Every row comes from one small tree of marks. Brackets hold a mark, then the marks that hang from it, in alphabetical order. Every link used is in the known rows. Which tree was each row made from?
In the rows, zero is written as 128.
Known rows:
{U S {X C T}}: [182 115 185 139 105 116 139 104 132 147 112 132 173 119  93 163 121 149
 154 145 199 130 128 135 122 166 115 156 130 127 122 140 150 141 117 160
  82 155 148 100  99 147 159 133 134  77 135 157]
{S {U {X B C K}}}: [163 136 178 154  94 174 116 103 116 144  98 128 144 130 107 167 138 171
 162 123 177 140 132 138 102 132 108 138 118 139 101 115 106 151 120 155
  82 159 113 101 107 165 153 142 136 107 120 200]
{K X}: [165 130 166 144 123 148 124 118 123 109 101 107 137 129 130 164 137 130
 134 131 159 118 127 131 112 126  93 129 109 140 115 119 135 112 122 116
  94 133 126  93 129 157 169 153 159 109 153 169]
{B {V M} {X K}}: [140 137 163 136 117 158 119 152 165 128  80 102 130 116 137 164 132 138
 165 141 201 138 122 129 100 127 128 113 123 121 140 129 112 138 140 136
 123 166  98 101 159 142 130 141 133  87 116 215]
{L {H {V B M}}}: [152 129 139 117  84 168 113 126 102 152 111 132 117 140 117 163 151 133
 140 149 182 131 112 152 117 102  85 130 124 109 115 128 125 130 131 137
  98 126 119 122 121 131 159 155 157 111 158 201]
{H V}: [142 120 142 129 105 145 119 109 120 131 112 126 136 147 125 165 150 144
 133 139 173 122 122 152 122 125  74 137 122 136 110 116 133 126 125 122
  98 119 140 103 131 148 156 139 151 114 152 175]
{V M}: [143 146 173 126 105 150 119 131 137 137  89 102 137 130 137 146 144 129
 151 142 186 120 122 124 117 119 106 116 122 110 137 126 124 115 139 125
 106 132 131 114 126 150 154 155 140 100 145 176]
{C S}: [166 131 166 150 108 120 133 126 139 140 105 123 149 138 112 146 126 147
 145 153 171 110 132 113 149 128  96 143 114 135 100 132 140 131 137 123
 110 129 151 111 126 150 158 135 147 101 144 173]
{X C K T U}: [137 150 177 126  91 150 117  87 129 170  95 104 157 152 104 156 162 160
 146 143 162 139 136 146 122 125  99 100 151 148 118 115 119 145 102 161
  80 151  95  98 116 165 165 127 134 103 104 207]
{M V}: [172 121 151 125  93 136 135 122 118 123  81 120 139 140 125 147 153 142
 145 136 160 127 119 140 105 131  94 132 118 130 108 114 129 104 117 125
 100 123 134 104 133 141 149 134 148  97 152 189]
{X K {T {L {H V}}}}: [134 124 151 144  88 131 111 137  96 156 123 131 143 151 131 176 157 131
 151 122 164 146 122 175 113 141  79 113 149 133 119 103 113 122 106 141
 118 123 129 101 128 153 150 124 143 112 138 194]
{B {V M} {X T U}}: [130 144 172 131 115 153 123 145 160 124  74 111 146 112 110 165 134 146
 156 136 195 145 111 136 108 136 134 113 119 122 134 138 123 133 121 132
 121 163  95 100 130 131 153 137 128  94 111 225]
{S {U {X C K}}}: [155 130 177 154 112 163 124 101 124 145 107 124 151 127 121 153 146 163
 161 128 180 119 124 132 104 129 112 146 112 134 111 114 122 144 119 141
  70 162 120  90 125 169 144 141 141  95 130 184]
{V B}: [156 144 138 134 111 152 119 126 118 126 104 116 136 132 106 149 138 139
 149 129 176 128 137 125 121 124  89 141 129 135 114 126 119 131 142 125
  99 118 134 115 120 155 160 137 140  97 140 181]
{K {X {B V} C U}}: [157 150 173 136 111 174 114  92 122 131  71 124 139 123  77 172 135 153
 124 135 144 140 139 153 121 115 104 121 114 160  95 130 128 141  98 127
  83 153  80  92 107 150 171 139 154 125 113 243]
{H L}: [137 156 160 147 118 130 112 133 122 128  93 110 161 132 109 136 141 126
 148 127 166 123 135 124 136 128  76 136 137 121 130 111 113 120 108 111
 114 116 155  97 120 163 151 135 132 101 137 190]
{U {X B}}: [164 134 170 154 111 147 118 129 117 119  89 125 132 129 108 162 119 144
 149 126 185 137 138 140 118 141  98 146 116 138 106 120 113 133 126 137
  92 135 136 110 112 156 161 140 143 119 139 183]
{T L {X C}}: [128 164 175 132 117 130 121 123 122 158  91 110 143 122 121 157 140 109
 146 114 152 114 128 145 142 120  92 112 129 119 127 123 123 103 110 119
 124 126 135  99 104 169 172 141 131 104 157 204]
{V {B {X T}}}: [156 134 141 147 111 138 132 151 131 110 100 111 148 116 106 172 130 143
 161 118 190 154 126 134 106 151 106 138 135 131 123 132 118 131 136 145
 122 144 127 107 123 148 169 132 124  88 129 184]
{V {B {X T U}} M}: [137 151 168 128  95 164 122 145 142 136  80 101 139 122 111 156 134 141
 159 134 191 141 120 125 113 120 121 108 126 112 136 136 108 146 124 153
 112 160  96 105 104 145 168 152 117  93 123 224]
{H {V B}}: [151 118 124 125 105 158 114 111 106 131 115 133 129 144 111 163 141 142
 134 136 175 124 130 146 122 121  74 139 129 142 104 124 127 137 135 130
  97 120 133 108 119 146 158 142 149 107 155 192]
{K {X {C S} U}}: [168 134 191 142 104 146 131  85 130 152  93 123 146 136 106 151 133 152
 124 160 144  99 134 123 152  97 101 136 106 145  87 136 151 147  98 129
  75 159 107  87 105 160 176 155 156 112 132 210]
{M {V {B X}}}: [176 120 139 128  95 149 145 145 122 110  76 126 126 124 117 154 142 143
 154 126 174 144 119 137  98 122 104 147 120 126 105 120 119 124 121 135
 110 147 118 106 128 140 149 137 133  86 142 213]
{X C K T {U S}}: [158 143 187 123  83 140 125  88 145 185 102 104 166 149  97 152 152 166
 151 167 172 126 134 121 133 138 106 119 149 148 118 125 132 162 103 172
  84 157 108  99  98 159 156 125 132  85  98 202]
{H L V}: [134 131 145 139 110 135 108 119 115 131 105 130 155 147 112 150 148 128
 137 135 168 119 129 147 136 128  63 140 134 128 120 112 123 126  97 116
 112 111 153  93 116 159 149 141 137 111 148 197]
{L {H {V {B X} M}}}: [145 128 142 124  86 165 122 144 115 137 107 131 112 129 121 174 148 129
 146 138 196 143 103 150 107 103 101 138 114 105 122 128 123 134 133 140
 109 153 111 114 133 131 155 155 150 106 150 217]
{U S X}: [174 115 179 139 117 124 132 121 136 137 108 128 147 122 114 139 115 145
 154 155 197 106 126 110 131 146 107 167 110 126 116 132 139 146 131 139
  83 144 157 102 116 148 146 139 149  87 142 160]
{U S {X B}}: [181 124 181 145 101 135 127 127 132 134  96 128 141 125 102 156 107 152
 153 146 195 126 134 114 129 150  98 160 112 135 105 131 127 154 131 149
  92 141 150 112  95 147 154 136 143  98 129 176]
{T L}: [126 150 166 143 121 129 120 144 120 137  92 117 143 126 128 138 136 118
 151 109 166 121 135 135 133 132  89 134 128 117 127 116 116 111 126 106
 115 120 155  99 122 169 155 140 133 104 141 183]
{L {H {V {B {X T}}}}}: [153 114 125 139  91 143 125 143 105 125 117 135 134 128 103 191 151 149
 149 121 191 159 110 169  96 138  92 143 129 130 109 124 127 132 123 151
 116 145 122 111 130 130 165 126 142 108 138 195]
{C X}: [156 129 158 151 123 133 131 139 119 117 102 112 146 124 117 150 126 135
 135 128 168 105 133 140 122 120  97 141 106 123 111 116 124 126 132 127
  97 133 131 103 128 157 165 139 149 116 160 171]
{M {V B}}: [179 122 135 122  93 151 134 122 107 123  83 127 131 138 108 145 148 140
 146 140 159 132 132 139 110 127  90 135 126 134 105 122 125 118 120 133
  98 122 129 110 119 143 156 136 141  91 154 200]
{L H}: [149 140 161 139 107 131 123 127 111 143 107 120 131 133 113 158 158 141
 143 129 170 130 118 138 117 127  99 141 122 124 114 118 130 112 134 125
  99 125 139 115 143 143 153 124 161 112 138 174]
{X B C K {T L}}: [144 157 176 146  82 138 113 132 110 155  89 113 160 135 112 176 140 135
 163 113 165 160 150 159 121 153  93 103 162 140 123 112  98 131 108 158
 120 140 123 100  94 176 170 131 113 102 113 207]
{V {B X} M}: [146 146 159 131 102 161 130 154 141 127  85 103 127 114 126 154 130 129
 163 131 198 135 121 118 110 114 115 132 117 104 136 136 114 135 145 133
 114 155 118 112 123 147 156 158 127  90 138 206]
{M {V {B {X {C S}}}}}: [194 114 152 134  83 135 156 124 125 136  80 146 144 123  99 158 128 154
 149 146 166 135 122 134 128 117 111 159 121 129  88 138 138 140 108 143
 101 167 120 104 121 141 157 139 128  80 139 229]

Write each row's tree:
[169 144 174 141  96 159 122 107 110 123  87 115 141 126 106 181 139 140
 136 127 155 141 138 146 113 122  95 121 121 144 107 120 131 123 112 135
  90 143 113  99 101 158 186 152 154 120 132 198]	{K {X B C}}
[155 142 183 152 107 127 127 131  89 137 106 126 161 115 112 174 148 116
 142 100 146 149 124 173 115 139 105 125 131 119 119 120 134  97  96 129
 100 143 132  87 112 157 184 144 150 106 143 186]	{K {X C {T {L H}}}}
[161 143 181 129  78 136 122 117 136 158  90 110 150 141  84 161 131 162
 147 153 175 135 133 116 131 153  96 124 131 143 106 130 126 153 117 156
 110 138 132 119  73 143 174 124 133 100 108 201]	{X B T {U S}}
[165 138 195 120 101 149 130  79 138 159  97 112 144 131  97 144 141 150
 124 163 153 103 130 114 136 115 103 139 115 141 107 129 149 149  94 136
  70 159 111  87  92 157 169 157 159  98 124 204]	{K {X C {U S}}}
[138 166 180 119  96 176 104 105 137 160  59 122 138 127  83 159 137 147
 138 143 170 138 136 142 129 112 117 108 125 129 116 139 121 139 114 132
  93 154  87 112 106 142 162 142 137 118 109 252]	{X {B {V M}} C U}
[177 112 163 177 107 121 144 152 130 118 122 128 171 121 112 155 104 162
 153 130 166 101 116 126 130 150 105 144  90 125  85 129 138 132 127 131
 119 148 140 108 100 142 178 132 136  92 162 165]	{C {S U} {X T}}
[165 141 164 151 104 168 113 152 137 124  79 109 131 123 120 164 105 136
 151 145 180 128 141 144 115 125 110 106 114 131 115 122 100 146 135 150
 113 151  83 115 119 144 150 141 136 108 141 221]	{C {X {B {V M}} K}}
[151 163 171 126 100 169 113 120 140 143  72 112 134 116 103 185 127 128
 149 139 173 140 126 147 126 126 115  92 121 126 122 142 128 114 125 137
 130 142  97 123 100 136 172 143 139 108 141 227]	{T {X {B {V M}} C}}
[181 124 168 177  90 151 132 145 130 134 104 122 140 138 122 154 102 168
 154 143 162 103 133 117 130 127  97 132  97 138  77 114 110 159 133 147
 115 152 113 112  99 157 167 138 135 106 144 199]	{C {S U} {X B K}}
[174 118 165 171 115 133 143 143 133 124 116 130 153 122 118 138 106 159
 146 137 161  85 118 115 136 127  99 152  80 121  82 125 136 138 134 118
 111 149 143 106 112 151 167 143 140 100 165 176]	{C {S U} X}
[137 139 147 130 100 160 111 151 126 126  89 123 138 126 122 156 134 116
 155 130 194 130 120 137 129 106  86 134 134  99 138 123 104 138 106 130
 125 141 126 100 107 154 151 165 121  92 146 234]	{H L {V {B X} M}}
[150 148 177 116  91 160 128 134 155 161  81 103 125 116 110 133 124 143
 157 160 198 109 116  86 129 110 120 138 116 108 130 145 125 171 131 144
 106 168 108 110  97 143 151 155 128  81 120 231]	{V {B {X {U S}}} M}
[183 128 186 140  86 147 124  99 131 163  96 122 145 134 101 164 119 161
 156 157 194 129 141 127 126 143 106 145 132 143 106 128 119 167 118 175
  75 162 125 104 100 161 148 138 138  93 113 195]	{U S {X B C K}}
[150 124 147 149 132 129 132 153 148  98  95 122 155 108 103 183 126 150
 158 113 193 157 119 149 103 171 123 138 122 140 123 136 131 121 136 128
 132 150 126 100 149 131 152 118 132  93 118 183]	{B V {X T}}
[160 149 185 135  87 160 122  96 111 136  79 108 155 133  90 184 145 152
 136 126 148 152 135 156 117 128 101 101 128 153 105 123 125 132  90 151
  89 147  94  96  85 156 197 148 142 123 118 213]	{K {X B C T U}}
[166 140 185 142  83 148 122 124 138 161  88 106 134 143 107 143 116 159
 142 167 166 102 144 114 138 115  95 128 115 143  93 113 105 183 113 169
  88 152  96 108  88 163 155 134 142 109 119 223]	{C {X B K {U S}}}
[145 141 159 135 127 152 126 152 161 113  81 114 138 103 125 165 126 132
 156 133 200 135 113 132 107 133 130 135 111 110 140 137 130 125 145 115
 123 161 114 105 150 133 140 145 136  94 130 208]	{B {V M} X}
[156 150 155 135 106 162 111 106 133 145  84 125 143 133  92 176 140 155
 147 134 174 151 147 156 115 137 104 120 141 159 103 119 113 146 126 146
  98 144 101 113 130 151 148 121 139 109 106 221]	{X {B V} C K}
[152 160 170 136  89 159 115 106 127 163  89  99 132 143 121 186 141 138
 154 140 158 135 141 144 124 121  90  89 141 150 110 113 111 131 120 162
 118 134  97 114 101 165 171 131 138 115 129 210]	{T {X B C K}}
[160 124 147 137  93 128 142 170 112 111  75 129 147 116 118 161 129 126
 165  98 168 156 119 154 102 148 107 131 135 115 119 122 109 114 105 134
 136 140 133 100 107 151 163 136 112  77 144 218]	{M {V {B {X {T L}}}}}
[132 148 175 132 103 136 134 113 138 144  86 112 159 126  94 167 155 155
 148 125 176 145 117 145 114 126 119 129 132 133 125 124 129 136 102 147
  96 168 107  91 122 158 168 132 126 109 105 213]	{B {X C T U}}
[140 141 144 125  97 161 103 134 111 136  97 125 140 139 114 143 136 117
 145 143 179 118 129 135 139 108  67 122 140 109 129 121 111 135 107 127
 113 120 137 104  96 153 154 164 127  95 160 221]	{H L {V B M}}
[134 137 160 127  98 148 104 130 119 140  96 118 146 142 128 144 143 118
 144 146 181 115 119 141 134 114  71 118 133 109 139 117 116 121  99 120
 119 122 147  97 108 153 151 162 133 103 156 204]	{H L {V M}}
[161 117 168 160 111 153 122 130 124 128 116 117 160 128 131 159 136 163
 171 124 183 129 118 130  93 160 113 129 114 138 119 115 114 135 126 150
  97 149 130  97 122 153 149 133 133  86 136 160]	{S {U {X K T}}}
[164 128 164 155 118 136 139 121 161 146  97 133 151 124 105 166 123 161
 156 151 184 132 131 132 133 129 123 150 127 146 102 136 135 157 125 141
 108 180 105  98 155 149 137 121 133  87 107 221]	{B V {X {C S} K}}
[140 128 157 122  86 151 115 121 112 152 110 128 127 143 134 166 158 132
 136 148 183 127 107 154 116 106  91 124 116 109 121 120 135 114 126 130
 100 132 126 115 134 131 155 149 162 115 155 190]	{L {H {V M}}}
[151 137 144 141 109 158 126 141 136 128  97 104 128 127 125 156 135 144
 163 133 188 136 132 119 108 119 101 135 135 136 122 119 104 157 140 151
 111 149 107 103 137 162 144 137 128  91 120 206]	{V {B {X K}}}
[184 115 166 172 107 111 143 150 129 119 113 124 169 127 112 159 102 147
 146 143 169 108 133 135 145 147  99 139 112 131  93 131 136 134 126 145
 113 141 139 109 111 145 177 131 139 100 161 164]	{C S {X T}}
[147 143 188 126  93 142 132  97 159 179  87 105 140 134 105 148 150 162
 150 163 188 118 127 111 127 110 113 143 131 135 120 125 127 176 108 159
  86 185  98  92 119 164 141 134 134  88  93 227]	{B {X C K {U S}}}
[147 157 179 132  76 162 110  96 123 169  82 107 154 154  89 171 157 163
 149 141 163 156 145 150 121 133  98  96 153 157 112 115 105 151 105 173
  92 150  88 106  99 168 172 126 129 113  97 221]	{X B C K T U}
[149 138 172 157 110 123 125 155  95 121 109 120 154 117 131 170 141 113
 149 106 149 142 120 161 109 146  97 122 124 121 118 118 124  93 107 120
 115 128 136  93 115 153 179 142 154 102 148 175]	{K {X {T {L H}}}}
[143 132 175 161 118 127 114 148 117 134 103 118 159 130 135 154 121 128
 167 116 179 131 137 145 116 156 100 122 141 127 133 115  98 134 112 148
 104 137 136  87 121 174 150 136 123  94 136 174]	{U {X K {T L}}}
[184 117 168 184  89 133 143 158 124 118 109 131 164 122 104 168  97 165
 157 126 163 118 125 131 128 155 103 139  94 132  76 129 127 141 129 143
 129 146 136 119  79 142 189 134 129 105 151 180]	{C {S U} {X B T}}
[185 116 180 149  93 125 132 133 127 129 103 123 155 126  94 173 107 152
 161 141 201 141 134 126 121 176 110 147 125 137 109 134 132 148 126 164
 103 140 153 115  87 139 167 133 132  89 132 166]	{U S {X B T}}
[187 118 171 178  85 127 133 152 130 128 103 116 158 137 117 175  98 154
 155 150 168 129 151 138 138 145  95 115 127 150  85 119 111 156 125 176
 119 148 112 115  98 153 178 129 128 106 140 187]	{C S {X B K T}}
[156 141 165 124 101 144 131 124 149 153  91 108 128 123  92 135 126 152
 147 152 188 113 126  94 132 116 107 159 118 130 109 136 128 173 126 140
  99 158 118 107 103 149 153 137 133  83 113 222]	{V {B {X {U S}}}}
[146 138 153 140 131 141 134 123 146 123  86 131 149 105  94 171 138 149
 145 119 188 145 121 150 110 135 125 155 121 135 118 133 140 127 124 117
 105 165 120  96 153 142 140 126 139 100 117 210]	{B V {X C}}
[168 130 162 164  90 139 122 146 120 121  97 103 151 138 118 181 119 148
 152 131 171 143 146 153 110 148  93 107 132 144 106 105 102 141 123 170
 114 136 105 110 106 156 174 129 129 112 134 185]	{C {X B K T}}
